Each row was made from one small tree. Brackets hold a mark, then the marks that hang from it, in the order of their numbers. Every link used is in the known rows. Write each row's tree.
Known rows:
[Z_146 [Z_680 Z_571]]: [  2.9 -28.6 -13.4  -5.2  23.5   8.2   8.5  26.7  -6.6   7.2  -5.3 -36.7
  22.2  -7.1   2.4 -11.6]
[Z_680 Z_146]: [  1.1  -5.6  -8.5   0.9  21.3  -3.9 -16.0   0.0 -11.3  10.8   4.5 -18.6
  -0.9  -3.1  15.1 -16.0]
[Z_608 [Z_146 Z_386] [Z_292 Z_770] [Z_571 Z_680]]: [ 34.0 -12.1 -13.3   9.5 -19.3 -27.6 -12.7 -15.3 -31.8  13.9   5.9 -46.3
 -16.4 -40.6  16.2 -40.9]
[Z_571 [Z_680 [Z_146 Z_386 Z_608]]]: [ 18.4 -17.2 -32.3  11.3  12.7   3.9  -9.6  21.2 -12.6   5.9   5.1 -39.0
  10.0   7.4   9.7  -5.4]
[Z_608 Z_146 [Z_292 Z_770] [Z_571 Z_680]]: [ 40.6  -2.3  -1.2   4.4 -24.8  -9.8 -20.0 -30.8 -19.8  19.6  13.3 -45.3
 -31.7 -56.3  13.3 -54.1]
[Z_608 [Z_146 Z_386] Z_292 Z_571]: [ 23.3 -16.2  -5.5 -16.8   5.2 -39.0  -1.3  13.7 -30.1   1.4  -3.0 -38.4
  -1.3 -43.0  42.9 -21.5]
[Z_680 [Z_146 [Z_608 [Z_292 Z_770]]] Z_571]: [ 28.5 -34.4 -34.0 -22.3  22.6  -1.3  -9.7   4.1 -30.2  25.0   5.0 -72.4
  -5.3 -37.8  20.6 -41.7]
[Z_608 [Z_146 Z_680] Z_571]: [ 15.3 -12.2   1.7 -19.0  14.2  -4.5   4.3  23.1 -24.1  -0.1  -7.8 -31.0
  22.4 -42.8  15.4 -37.6]
[Z_770 Z_292]: [ -3.8   1.7   0.3  15.7 -31.2 -13.8  28.5  -1.1  -4.4  -8.5  -2.0  -6.6
  -1.0   7.6  16.2  -0.1]
[Z_680 Z_571]: [ -3.0  -8.4 -10.3  -5.9  18.5   2.5   5.2   5.5   2.6   6.7  -1.4 -23.0
   6.2  -5.1   6.6 -11.2]
[Z_608 [Z_146 Z_386 [Z_680 Z_571]] [Z_292 Z_770]]: [ 15.1 -43.2  -9.9  -8.1   0.4 -31.9   2.5  19.6 -45.3  20.6 -17.8 -57.9
   7.4 -31.1   8.9 -28.1]
[Z_680 [Z_146 Z_386]]: [ -1.7 -15.6 -20.1   5.1  29.2 -23.0  -7.1  15.4 -22.3   6.4  -2.0 -20.2
  13.7  12.0  18.8  -2.3]
[Z_146 Z_386 [Z_608 [Z_292 Z_770]] [Z_680 Z_571]]: [ 27.0 -61.3 -45.1 -17.5  11.0 -11.2  18.6  46.4 -40.6  10.4 -11.6 -71.1
  30.4 -22.3   2.3 -11.1]
[Z_608 [Z_292 Z_770] Z_571]: [ 30.8 -12.9 -15.4  -5.9  -9.9 -12.0  -9.1 -22.9 -20.1  12.3  13.7 -34.3
 -18.2 -42.3  15.5 -34.6]
[Z_327 Z_770]: [  4.3 -12.1  12.3 -12.9  -6.9   3.7  -2.5  -5.3   2.5  14.0  -4.8  12.1
   2.7  -4.4  13.8  -5.5]
[Z_571 Z_680]: [  9.2   4.6  -2.7  21.0 -13.2  15.7  -9.8 -10.1  12.0   5.5  12.0  -8.4
 -13.7   5.4  -6.4  -3.7]
[Z_327 [Z_770 Z_292]]: [ -0.3 -10.4  13.0   3.4 -33.8  -6.9  23.5  -7.2  -2.2   6.5  -6.9   7.6
   0.9   3.4  29.3  -6.5]
[Z_680 [Z_146 Z_608] Z_571]: [ 13.7 -22.7 -30.1 -22.1  41.3   9.0  -2.8  23.5 -16.8  13.0  -0.9 -55.6
  16.6 -21.3  20.6 -29.1]
[Z_146 Z_608 [Z_680 Z_571]]: [ 16.8 -37.3 -28.2 -23.5  24.4  20.6  19.9  50.0 -14.5   2.4  -7.6 -51.8
  36.8 -20.9   0.5 -12.9]

Write each row's tree:
[ 21.9 -33.7   1.4 -15.1  -5.7 -14.2  -5.1   2.7 -35.2  25.5  -8.4 -57.8
  -7.5 -47.1   5.3 -42.6] | [Z_608 [Z_146 [Z_680 Z_571]] [Z_292 Z_770]]
[ 23.5 -44.2 -47.2 -14.8  29.8 -19.8  -1.8  21.2 -40.5  21.8  -3.5 -74.3
  11.0 -22.5  23.3 -25.5] | [Z_680 [Z_146 Z_386 [Z_608 [Z_292 Z_770]]] Z_571]
[ 11.2 -17.7   6.6 -13.0  -7.7 -38.3  -2.9  13.0 -26.4   3.3 -12.3 -25.0
  -9.9 -19.9  27.2  -1.9] | [Z_608 [Z_146 Z_386] Z_292]
[ -4.1 -23.7 -30.8   0.7  47.7 -20.5  -3.1  21.6 -19.3  12.4  -4.1 -42.9
  18.2   7.2  24.0 -13.7] | [Z_680 [Z_146 Z_386] Z_571]
[ 38.5 -52.2 -44.7 -16.8   4.3 -13.9  16.4  43.3 -45.8   1.9  -4.1 -63.1
  31.5 -37.7  13.3 -17.2] | [Z_146 Z_386 [Z_608 [Z_292 Z_770] Z_571] Z_680]
[ 40.4 -27.1 -34.2 -21.3  13.8  -3.9 -14.6  -0.8 -35.2  15.6  12.1 -59.6
  -4.6 -49.7  26.4 -44.2] | [Z_680 [Z_146 [Z_608 [Z_292 Z_770] Z_571]]]
[ 30.7 -28.9 -29.6   6.3   5.6  -3.1 -15.3  18.6 -15.7  12.2  12.3 -54.7
  -6.4  -7.1  25.0  -5.5] | [Z_571 [Z_680 [Z_146 Z_386 [Z_608 Z_292]]]]
[  6.1  -2.2  -7.6 -10.1  16.3 -29.5   7.2  19.1 -27.0  -5.5 -11.6 -16.2
  20.3 -25.3  22.2 -22.2] | [Z_608 [Z_146 Z_386] Z_571]
[ 25.7 -33.3 -30.7 -10.9 -14.5 -19.0   8.3  17.3 -33.8   3.3  -8.0 -34.3
   7.4 -14.0   2.2   1.8] | [Z_146 Z_386 [Z_608 [Z_292 Z_770]]]
[ 36.6 -23.0 -25.6   9.4  15.5 -15.5 -20.9   0.8 -12.9  11.9  24.8 -58.6
 -15.1 -25.4  44.5 -23.4] | [Z_608 Z_292 [Z_571 [Z_680 [Z_146 Z_386]]]]
[ 43.3 -27.9 -42.7   0.9 -10.7  -7.9   1.8  11.6 -26.2   4.2  10.9 -53.9
   3.8 -29.0  12.1 -17.9] | [Z_146 Z_386 [Z_608 [Z_292 Z_770] [Z_571 Z_680]]]
[ 37.4 -23.1 -32.2  17.9   0.0 -16.8 -23.2 -19.5 -26.3  22.4  21.0 -58.5
 -19.0 -28.7  25.3 -37.6] | [Z_608 [Z_292 Z_770] [Z_571 [Z_680 [Z_146 Z_386]]]]
[ 12.2 -39.6 -31.8 -11.5  15.0  -3.5  23.1  63.1 -27.1  -8.5 -16.5 -31.5
  47.8   2.6  -1.8  13.5] | [Z_146 Z_386 Z_608 Z_680]
[ -4.0 -38.9 -25.0   1.3  30.4 -11.5  19.4  46.6 -18.2   3.8 -12.1 -38.6
  39.7   8.7   5.7   4.6] | [Z_146 Z_386 [Z_680 Z_571]]
[ 19.0 -22.8 -43.1 -15.4  39.5 -13.6   0.9  36.9 -31.9  -2.6   0.0 -43.8
  31.0 -16.6  29.7 -17.6] | [Z_680 [Z_146 Z_386 [Z_608 Z_571]]]
[ 13.0 -42.5  -4.7 -17.0  13.7 -29.4   4.5  37.5 -33.2  13.1 -14.8 -57.1
  11.6 -28.5  29.6 -14.5] | [Z_608 [Z_146 Z_386 [Z_680 Z_571]] Z_292]
[  8.6 -25.2 -33.7 -11.1  29.1 -12.8   0.8  35.0 -27.9  -0.1  -6.3 -33.6
  26.1   1.1  17.4  -3.5] | [Z_680 [Z_146 Z_386 Z_608]]
[ 27.7 -35.2 -13.8 -10.1  -2.2 -35.5   2.1  15.7 -51.4  11.2  -8.3 -51.8
  11.2 -48.1  20.0 -37.7] | [Z_608 [Z_146 Z_386 Z_680] [Z_292 Z_770] Z_571]
[ 33.8 -31.3 -35.1 -23.3  11.3 -19.0  13.2  37.3 -26.4  -7.7   3.4 -46.4
  16.3 -31.4  34.9  -1.8] | [Z_146 Z_386 [Z_608 Z_292 Z_571]]
[ 25.3 -59.9 -36.9 -24.8  23.0  -9.3  20.3  64.6 -29.1   3.7  -8.9 -70.9
  32.7 -19.9  22.9   3.1] | [Z_146 Z_386 [Z_608 Z_292] [Z_680 Z_571]]
[ 31.1 -22.8 -18.6 -18.5 -20.8   1.3   0.0   0.9 -22.6   9.5   2.3 -34.4
  -9.5 -31.5  -0.3 -13.8] | [Z_146 [Z_608 [Z_292 Z_770]]]
